In the rows, 128 means zero.
Known rows, with every step that occurs
Z -> H -> X -> D: [101 128 129 111 126 114 134 121  96  93 129 129 167 144 137 179 121  86
  74 112  97 151 113 122 158 148  91 165 115 155 156 138 135]
D -> A: [138 132 127 118 122  96 194 167  85 126 120 119 199 164 128 173 121 101
 118  96 151 145 123 118 128 115  85 180 122 174 153 129 123]
N -> Z -> D -> X -> H: [156 122  86 157 100  89 139 148  85  87 100  95 179 146 123 176 125  92
 109 121 138 162  88 132 157 131 106 154 112 151 167 152 179]
V -> N: [159 148  89 110 141 116 175 128  80 135 126 153 190 159 140 122 109  83
  87  89 107 141 112 124 134 107  95 191 151 122 124 103 127]
V -> D -> X -> H: [182 111  96 149 102  86 148 132  84 107 120 114 183 148 130 164 126  84
  96 115 126 141  81 155 150 145 103 151 109 154 152 137 158]
R -> J -> D: [100 130 125  95  85 101 133 112 106  97 130 149 171 136 161 145 102  73
 102 106 126 148 102 119 149 127 110 149 122 190  73  95 115]
X -> R: [124 133 103 108 126 107 152 157 104 128 103 129 193 150 166 168 115  82
  97  77 141 133  83 103 131 132 101 178 133 184 124 142 118]
V -> D -> Z: [124 121 102 124 116  94 158 197  98 115 127 142 180 147 168 130 111  68
 103  88 131 142 109 105 157 128  97 184 105 152 119 123 147]
R -> J -> D -> X: [135 134 124 129  74  88 133 106 112  92 138 136 178 125 148 190 115  81
  91 123 134 160  96 118 147 131 104 143 103 173  98  98 133]
N -> Z -> H -> X -> R -> J -> D -> V: [ 57 139 124  88  73  98 108  75 139  90 111  97 182 119 198 179  90  81
 118 142 163 164  74  99 127 144 102 121 110 156 106 128 119]
J -> D -> A: [116 129 128 102 104 106 180 166  82 104 126 139 184 131 145 157 121  91
 115 121 142 149 127 125 144 128  84 159 111 185 109 124 125]
Z -> D -> X: [152 143 121 158 117 107 139 172 102  99 135 136 175 156 134 216 124  94
  86 100 128 160  99 122 153 125  99 165 106 173 145 126 156]
X -> R -> J -> D -> V: [ 79 130 127  84  83 109 117 101 129 107 134 124 196 142 191 190  93  74
 116 114 154 144  84 128 121 129 107 147 125 186  54 105 115]
X -> R -> J -> D: [ 87 132 112  96  84 107 124 124 112 107 103 147 175 129 183 153 109  67
  99 101 147 141  85 105 144 137 117 146 120 206  65 109 109]
J -> D -> V -> N -> Z: [131 139  88 104 107 106 157 123  93  94 133 135 188 101 170 124 104  73
 116 120 137 160 108 118 144 102  94 163 148 108  92 108 161]
H -> Z -> D -> V: [ 86 136 109 129 120 122 143 164 113  97 151 109 194 189 167 210 116  84
 109  62 126 158 101 132 135 123 106 172 108 150 148 129 149]
A -> U: [107 139 103 123 122  96 162 158  91 100 142 125 174 183 141 143  80 103
  77  91  96 139 118 101 151 123 100 168 139 155 130 121 121]
R -> J -> D -> V -> N -> Z: [112 145  95  97  94 101 150  92 106  95 127 130 186 117 178 123  96  71
 121 122 155 164 104 115 143  96 106 156 148 117  78  90 145]
Z -> H -> X: [123 140 125 109 120  98 141 102 102 118 131 114 178 156 138 172 106 106
  82 119  99 151  94 107 130 155  85 151 119 137 204 141 114]
Z -> H -> X -> R -> J: [ 89 145 121 102  95 104 125  85 131 133  90 112 182 171 169 178  98  91
  91 102 147 144  73  86 121 147 108 148 116 176 158 124  84]
J -> R: [120 135 116  99 136 108 173 143  99 125 109 133 173 167 167 166 110  69
  94  74 125 150  77 110 131 136  97 171 129 167 150 115 124]
Z -> D -> X -> N -> V: [127 142 104 141 130 146 146 156 116 120 153 106 174 153  91 206 109  94
  57  97 136 167  94 135 138  98 118 161 114 162 119 138 155]
U -> A -> D -> X -> R: [161 130 105 150 102 107 141 159 128 106 108 139 193 139 153 240 145  76
  64  91 151 142  84  92 151 162 114 159 103 198 140 139 142]
U -> A: [166 126 128 136 118  95 173 146 103 121 118 141 203 157 131 183 116  94
  87  85 127 135 111 107 144 127 117 191 117 182 142 130 138]
J -> D -> C: [136 130 117  77 128  90 142 152  98 105 138 149 180 129 156 137  91  87
 117 111 103 156 102 126 168 126  81 177 129 172 102 110 139]
H -> X -> N: [131 132  99 124 122 131 167 107 114 128 121 136 184 136 109 138 122  85
  57  77 118 146  97 118 139 140  88 184 161 134 156 137 104]
Z -> H -> X -> R -> J -> D -> A: [ 68 143 136  94  73 110 146 110 111 118  83 120 180 153 169 174 113  97
 110 146 167 150  98  93 124 153  95 130  95 194 123 127  86]
D -> C: [156 137 118  91 146  83 160 149 103 127 135 134 190 165 144 154  90  95
 122  90 113 153  98 124 157 115  79 202 144 158 142 116 132]
N -> V -> D -> X -> R -> J: [123 139 124 129  98 110 120 128 132 120 126 107 178 147 166 202 108  75
  84  96 186 149  62 114 137 113 132 139  89 202 102 111 131]
V -> N -> Z -> H -> X -> R -> J -> D: [ 85 146  94  92  79 111 122  86 111 102  74 143 165 115 190 114 107  74
  91 139 150 155  84  75 148 140 109 127 113 144 100 113 108]
X -> H -> Z: [122 115  66 128 106  94 173 122  78 110 117  85 200 188 134 139 132  91
 103  70 104 147  96 122 133 143 111 176 102 128 198 147 140]
N -> Z -> D: [115 134 107 141 127 108 145 201 101  87 108 135 161 137 156 158 120  83
 105  82 145 161 100 106 166 108 105 168 126 177 136 132 164]

Rows
[107 142 112 108 105  91 150 121 103 121 126 107 186 162 142 154 102 100
  96 126 109 162 109  84 130 154  77 169  97 109 202 143 125] => D -> Z -> H -> X
[ 89 138 127 123 118 114 174 195  93 102 147 108 168 186 144 149  81 100
  78 116 143 143 122 119 154 107 109 137 105 185 113 124 125] => N -> V -> D -> A -> U
[ 96 158 107  82  90 122 122  57 119 127 111 135 188 150 189 154  89  85
  93 140 129 147  86 117 115 140 102 137 128 125  93  99  99] => Z -> H -> X -> R -> J -> D -> V -> N
[187 129 123 159 101  98 149 149 124  89 142 142 183 136 126 239 143  81
  65 102 131 152 102 109 160 151 110 161 106 183 154 125 155] => U -> A -> D -> X
[ 97 151 100  84  96  93 136  91 110 109 110 113 179 137 175 148  90  81
 127 146 135 163 101 108 130 104 102 139 124 118 103 107 145] => R -> J -> D -> V -> N -> Z -> H
[121 129 118 115 129 138 186 180 101 135 129 112 178 157 119 156 120  86
  84  98 171 145 108 145 138  98 106 161 114 186 112 135 132] => X -> N -> V -> D -> A
[130 141 100 170 107 106 149 176 101  91 131 119 180 166 142 219 142  87
  81  71 126 167  98 108 151 135 108 169  76 152 180 131 155] => H -> Z -> D -> X
[159 114  73 163  81  90 168 123  99  87 122  97 197 172 125 209 161  85
  74  84 116 152  98 108 152 174 123 161  79 144 207 148 159] => U -> A -> D -> X -> H -> Z
[ 64 138 123 119 113 112 164 154  87  89 117 111 172 193 131 167  99 108
  76 136 114 149 149 102 155 143  90 151 111 162 153 139 108] => Z -> H -> X -> D -> A -> U
[107 137 100 101 122  78 163 161  98 134 119 103 188 181 144 162  98  94
 122 120 105 159 114  90 125 128  90 180  98 128 164 145 146] => D -> Z -> H
[ 97 137  97 146 121 121 153 195  98  98 122 135 174 185 158 174 134  83
  89  50 116 154 104 108 154 130 114 175  97 165 161 128 141] => H -> Z -> D
[157 139  90 124 113 110 165 127 116  93 127 138 192 121 157 167 118  68
  95 101 147 151 109 104 153 112 109 170 147 125 127 113 166] => U -> A -> D -> V -> N -> Z
[138 140 121 107 147 104 137 193 106 116 123 145 179 177 154 167  94  94
 121  88 114 157 100 126 171 116  88 194 136 184 128 119 143] => Z -> D -> C
[123 147 107  87 101 118 140  80 108 116 147 150 195 151 170 141  86  77
 107 118 126 149 106 142 125 107 103 160 146 132  57  80 120] => R -> J -> D -> V -> N
[111 125 129 117 130 118 185 177  79 108 118 125 187 155 129 177 137  79
 114  98 146 148 142 135 151 116  91 188 117 188 119 129 133] => X -> D -> A
[134 152  98 116 118  99 156  95  99 111 104 123 172 133 147 127 107  97
  88 122 118 162  97  89 144 133  88 153 131  93 200 135 134] => V -> N -> Z -> H -> X
[152 124  80 159 108 107 165 166 116 104 104 126 172  96 133 156 144  63
  82  90 160 160  91 109 166 108 102 166 134 145 127 140 160] => V -> D -> X -> N -> Z
[100 144 115 120 116  98 188 171  87 107 131 114 186 199 131 151  91 110
  99 105 129 143 139 101 140 117  93 168 127 166 143 128 110] => D -> A -> U
[122 138 124  75 108  88 132 122 113 108 130 146 176 145 166 136  83  83
 126 112 122 157  96 123 165 120  96 171 127 186  78  91 121] => R -> J -> D -> C
[ 79 136  96  95 105 140 144 113 114 120 146  95 170 135 112 138  91  91
  62 146 112 171 101 104 131 130  98 149 101 121 129 151 136] => J -> D -> Z -> H -> X -> N -> V
[ 95 157  90 138 119 120 183 205  79  99  95 132 171 189 148 121  94 104
  91 112 145 155 141  89 157 102 100 165 133 147 129 116 132] => V -> N -> Z -> D -> A -> U
[ 75 139  90 102  78 119 140  95 131 127  99 124 172 148 133 125 108  77
  74 132 119 160 105  89 136 148  98 162 118 129 121 133 102] => R -> J -> D -> Z -> H -> X -> N
[134 127 129 114 136 117 143 170 100 107 164 127 165 140 150 158  98  80
  77  91 137 141  86 147 157 108 114 146 104 182 109 121 157] => N -> V -> D
[152 146 104 103 137 116 166 105  96 131 150 135 207 163 150 154  91  89
 104  96 118 145 110 143 119 104  88 182 158 107 113 101 132] => D -> V -> N
[129 140 106 107 135 134 147  86  93 103 148 144 194 143 149 150 108  77
  80 107 114 148 120 150 142 123  88 184 155 105 114 102 130] => H -> X -> D -> V -> N
[ 71 145 109 101  87  97 131 102 134 136  84 103 190 174 173 161  98  88
 103 114 155 151  86  68 120 148 106 164 102 153 154 131  92] => D -> Z -> H -> X -> R -> J
[ 74 152  98 122 114 117 176 145  80  86  97 112 166 169 141 125 106  99
  79 149 124 157 150  87 165 124  88 154 117 119 151 130 127] => V -> N -> Z -> H -> X -> D -> A -> U
[137 124 100 130 103  98 162 182 119 103 128 144 189 156 147 182 128  70
  87  96 129 149 125  82 159 149 107 190 106 164 137 129 152] => U -> A -> D -> Z
[113 134 116 111 127 135 137 132 118 125 142 114 156 141 127 152 104  83
  49 108 125 149  76 136 147 126 109 134 113 152 140 142 132] => Z -> H -> X -> N -> V -> D
[101 145 107 149  89 101 123 150 128 104  76 117 176 142 173 198 122  75
 109  91 194 163  78  81 147 117 122 157 106 195 120 121 137] => N -> Z -> D -> X -> R -> J
[142 138  99 129 128 134 165 120 115 127 161  87 184 143  87 194 109  93
  61  99 136 166  94 134 126  97 107 167 122 144 128 137 149] => D -> X -> N -> V
[100 138 133 100  82 103 167 133 100 109 116 134 185 148 149 158 117  87
 121 118 163 149 122 117 136 123  99 158 107 198  91 105 107] => R -> J -> D -> A
[ 75 142 119 101  74  90 129  94 114 106 118 120 174 146 158 144  94  91
  96 146 119 164 105  82 139 159  92 146  92 132 152 121 113] => R -> J -> D -> Z -> H -> X
[ 99 119  95 116 132 110 159 181  92 100 127 133 188 152 140 146 122  63
 104  99 121 153 139 108 162 123  93 209 109 148 107 128 156] => X -> D -> Z
[120 133  95 117 121 118 150 103  92  86 131 129 186 111 155 134 115  71
  95 108 143 163 119 122 158 114  91 178 150  96 129 114 155] => H -> X -> D -> V -> N -> Z
[131 143 109 150 117 119 131 182 111 114 100 134 184 154 157 216 127  85
  87  91 152 150  78 103 141 137 106 162  98 194 127 140 140] => Z -> D -> X -> R
[ 62 147  97 147 107 118 182 211  88  95 117 112 176 219 152 164 109 105
  87  80 129 152 140  93 152 128 107 165  93 172 158 131 117] => H -> Z -> D -> A -> U
[ 97 132 112 102  89  97 137 122 102 102 127 126 174 136 152 146 101  94
  92 147 100 163 111  88 143 166  81 149  89 122 164 139 127] => J -> D -> Z -> H -> X
[139 126 127 126 121 104 180 193  87 120 116 142 181 152 151 163 130  83
 111  92 158 136 116 131 148 119  91 163 111 191 127 123 128] => V -> D -> A
